Every row comes from one small tree of marks. The marks that hang from a mark follow it in brackets, in the order of their numbers. Every link used is in the known rows. Which tree was each row made from?
In the rows, 128 means zero.
Known rows:
Q_31{Q_984{Q_192{Q_507{Q_389{Q_523}}}}}: [149 142 177 137 127 119 182 135 148  58 182  94 125 103 127 136 142  93
  72 102 123]
Q_984{Q_31 Q_192{Q_507{Q_389{Q_523}} Q_783}}: [151 116 165 172 107 135 151 155 153  74 134 103 106 120 118 120  91  78
 116 118 119]
Q_984{Q_31}: [111 147 165 153 146 117 151 115 135  59 174 144 119 113 120 150 123  98
 119  81 122]
Q_192{Q_783 Q_984{Q_31}}: [141 140 130 132 145 153 140 107 148  44 130 125 124 129 124 109  86  96
 118  81 138]
Q_523{Q_389{Q_209 Q_507}}: [116 198 153 162 159 158 144  84  83  62 157 116 142 115 136 153 152  98
  92  70 141]
Q_31{Q_984{Q_192{Q_507{Q_389{Q_523}} Q_783{Q_540}}}}: [159 143 165 143 112 134 174 132 151  52 186  80 123 128 134 124 142  96
  86 108 133]
Q_507{Q_192 Q_389}: [105 110 146 129 155  41 134  81 108  94 132 147 149  79 148 137 141 108
  89  81 136]
Q_507{Q_192{Q_783{Q_540} Q_984} Q_389{Q_209 Q_523}}: [121 120  99 116 144  69 104  73 120  84 108  98 136 116 150 117 108 110
  96  66 145]
Q_192{Q_984}: [124 148 134 114 158 124 155  94 137  42 152 129 134 101 127 132 128  99
  89  64 141]
Q_31{Q_984}: [127 168 167 126 150 121 179 100 137  44 205 121 135 115 131 145 156 115
  85  78 130]
Q_209{Q_192{Q_507 Q_783} Q_389}: [117 173 119 128 132 145 149  82 127  35  92 111 128 131 141 142 117 119
 104  84 127]
Q_192{Q_507{Q_389{Q_209 Q_523}}}: [123 156 129 136 123 101 136 108 126  77 136 101 137  94 123 129 143 103
  88  81 136]
Q_389{Q_209{Q_192{Q_783{Q_540} Q_984}} Q_507 Q_523}: [118 192 120 125 169 155 120  68 128  38 120  67 120 158 143 138  99 122
 107  67 134]
Q_192{Q_507{Q_389{Q_209 Q_523}} Q_783{Q_540} Q_984{Q_31}}: [145 136 101 140 106 141 109 120 153  68 113  84 128 125 126  99  95  82
 105  96 138]
Q_507{Q_389}: [103 132 141 138 139  81 143  89 121  77 152 132 137  96 141 139 150 111
 100  71 142]
Q_523{Q_389{Q_209{Q_192{Q_783 Q_984}} Q_507}}: [124 192 135 144 161 173 141  72  90  49 117 103 136 130 142 142 121  97
  90  79 142]
Q_209{Q_192{Q_783 Q_984} Q_389{Q_507 Q_523}}: [106 164 105 117 181 156 130  67 130  29  70  83 121 142 144 130  86 119
 110  59 129]
Q_192{Q_507{Q_389{Q_523}} Q_783{Q_540} Q_984{Q_31}}: [147 117 107 139 111 135 117 128 157  64 111  88 131 117 124  88 105  74
 103  99 144]
Q_31{Q_984{Q_192{Q_507{Q_389}}}}: [149 147 183 142 123 124 185 133 146  60 186 109 134 103 132 141 144  94
  70 111 120]
Q_540{Q_783}: [ 98 164 149 127 137 116 146 103 150  51 204 162 134  84 140 153 142 120
 101  62 140]

Write each row's tree:
[118 128 117 126 145  59 112  74 108  92 113 110 135 114 146 124 112 124
 107  69 141]	Q_507{Q_192{Q_783} Q_389{Q_209 Q_523}}
[149 134 158 178  93 137 138 149 154  73 150  93 104 139 126 133 101  81
 117 116 119]	Q_984{Q_31 Q_192{Q_507{Q_389{Q_209 Q_523}} Q_783{Q_540}}}
[124 184 147 161 155 144 130  78  80  66 149 112 147 125 150 142 148 100
  94  81 148]	Q_523{Q_389{Q_209 Q_507{Q_192{Q_783{Q_540}}}}}
[102 157 112 133 167 160 118  80 139  34  85  84 111 152 144 136  82 107
 121  67 120]	Q_209{Q_192{Q_783{Q_540} Q_984{Q_31}} Q_389{Q_507 Q_523}}
[130 141 138 121 195 119 129  87 123  53 114  94 140 113 135 106 102 108
 102  72 147]	Q_389{Q_507{Q_192{Q_783 Q_984}} Q_523}
[162 147 174 144 117 138 181 130 148  56 176  99 133 119 135 125 130 100
  80 115 129]	Q_31{Q_984{Q_192{Q_507{Q_389} Q_783}}}
[143 164 122 145 107 130 134 101 129  71 124 107 145 117 135 111 124 115
  99  98 146]	Q_192{Q_507{Q_389{Q_209}} Q_783}
[158 141 178 179 100 160 159 157 158  52 170 110 107 137 125 134 109  78
 117 125 122]	Q_984{Q_31 Q_192{Q_507 Q_783{Q_540}}}
[149 136 106 134 120 142 113 121 150  72  91  93 132 111 118  91  76  85
 103  95 134]	Q_192{Q_507{Q_389{Q_209 Q_523}} Q_783 Q_984{Q_31}}
[140 138 115 145 106 118 131 111 135  62 140  83 135 125 135 102 151 101
 109  92 159]	Q_192{Q_507{Q_389{Q_523}} Q_783{Q_540}}
[114 140 133 122 138  91 151  93 127  60 115 107 126 103 131 139 138 101
  88  90 130]	Q_209{Q_192{Q_507{Q_389{Q_523}}}}
[120 128 133 121 138 110 142 103 143  61  97 124 130  94 129 132 100  81
  80 105 118]	Q_209{Q_192{Q_507{Q_389} Q_984{Q_31}}}
[121 130 118 105 145 101 146  92 137  54  94 103 129  96 129 127 119  90
  75  88 131]	Q_209{Q_192{Q_507{Q_389{Q_523}} Q_984}}
[121  85 112 126 147  66 107  96 130  86 108 111 130 107 142 106 101  89
 107  80 141]	Q_507{Q_192{Q_783{Q_540} Q_984{Q_31}} Q_389{Q_523}}
[104 147 127 142 176 130 115  93 128  55 111 102 131 122 141 131 103 106
 115  61 125]	Q_209{Q_389{Q_507{Q_192{Q_783{Q_540} Q_984{Q_31}}} Q_523}}
[111 126 125 114 156  58 119  74 115  94 112 138 152  81 151 138 111 107
  74  74 130]	Q_507{Q_192{Q_984} Q_389{Q_209}}
[106 185 138 129 183 142 123  81 131  50 116  86 115 134 130 152  85 110
 104  68 115]	Q_389{Q_209{Q_192{Q_984{Q_31}}} Q_507 Q_523}
[121 184 131 143 137 147 152  74  86  50 138 118 121 136 134 155 143 103
 100  71 143]	Q_523{Q_389{Q_209{Q_192{Q_783}}}}
[130 180 138 151 160 152 128  78  86  63 135 109 149 119 148 135 137  93
  86  79 149]	Q_523{Q_389{Q_209 Q_507{Q_192{Q_783{Q_540} Q_984}}}}
[106 158 124 133 130  95 132  65 116  74 125 117 130 130 150 150 121 128
 104  76 135]	Q_507{Q_389{Q_209{Q_192{Q_783}}}}
[137 140 126 139 132 154 134 107 151  39 152 117 122 142 133 116 106  93
 119  81 143]	Q_192{Q_783{Q_540} Q_984{Q_31}}
[129 103 119 115 154  70 124  80 120  83 100 134 153  93 151 106 104 104
  88  84 147]	Q_507{Q_192{Q_783 Q_984} Q_389}
[124  94 125 132 141  73 112  92 129  87 113 134 144 103 152 112 103  93
 100  92 139]	Q_507{Q_192{Q_783{Q_540} Q_984{Q_31}} Q_389}
[138 129 131 111 164 103 142  85 123  54 122 134 143 105 140 114 107 106
  93  79 146]	Q_507{Q_192{Q_783 Q_984}}
[102 180 128 117 153 107 144  75 120  47 145  96 104 138 125 166 126 125
 108  52 126]	Q_389{Q_209{Q_192} Q_523}
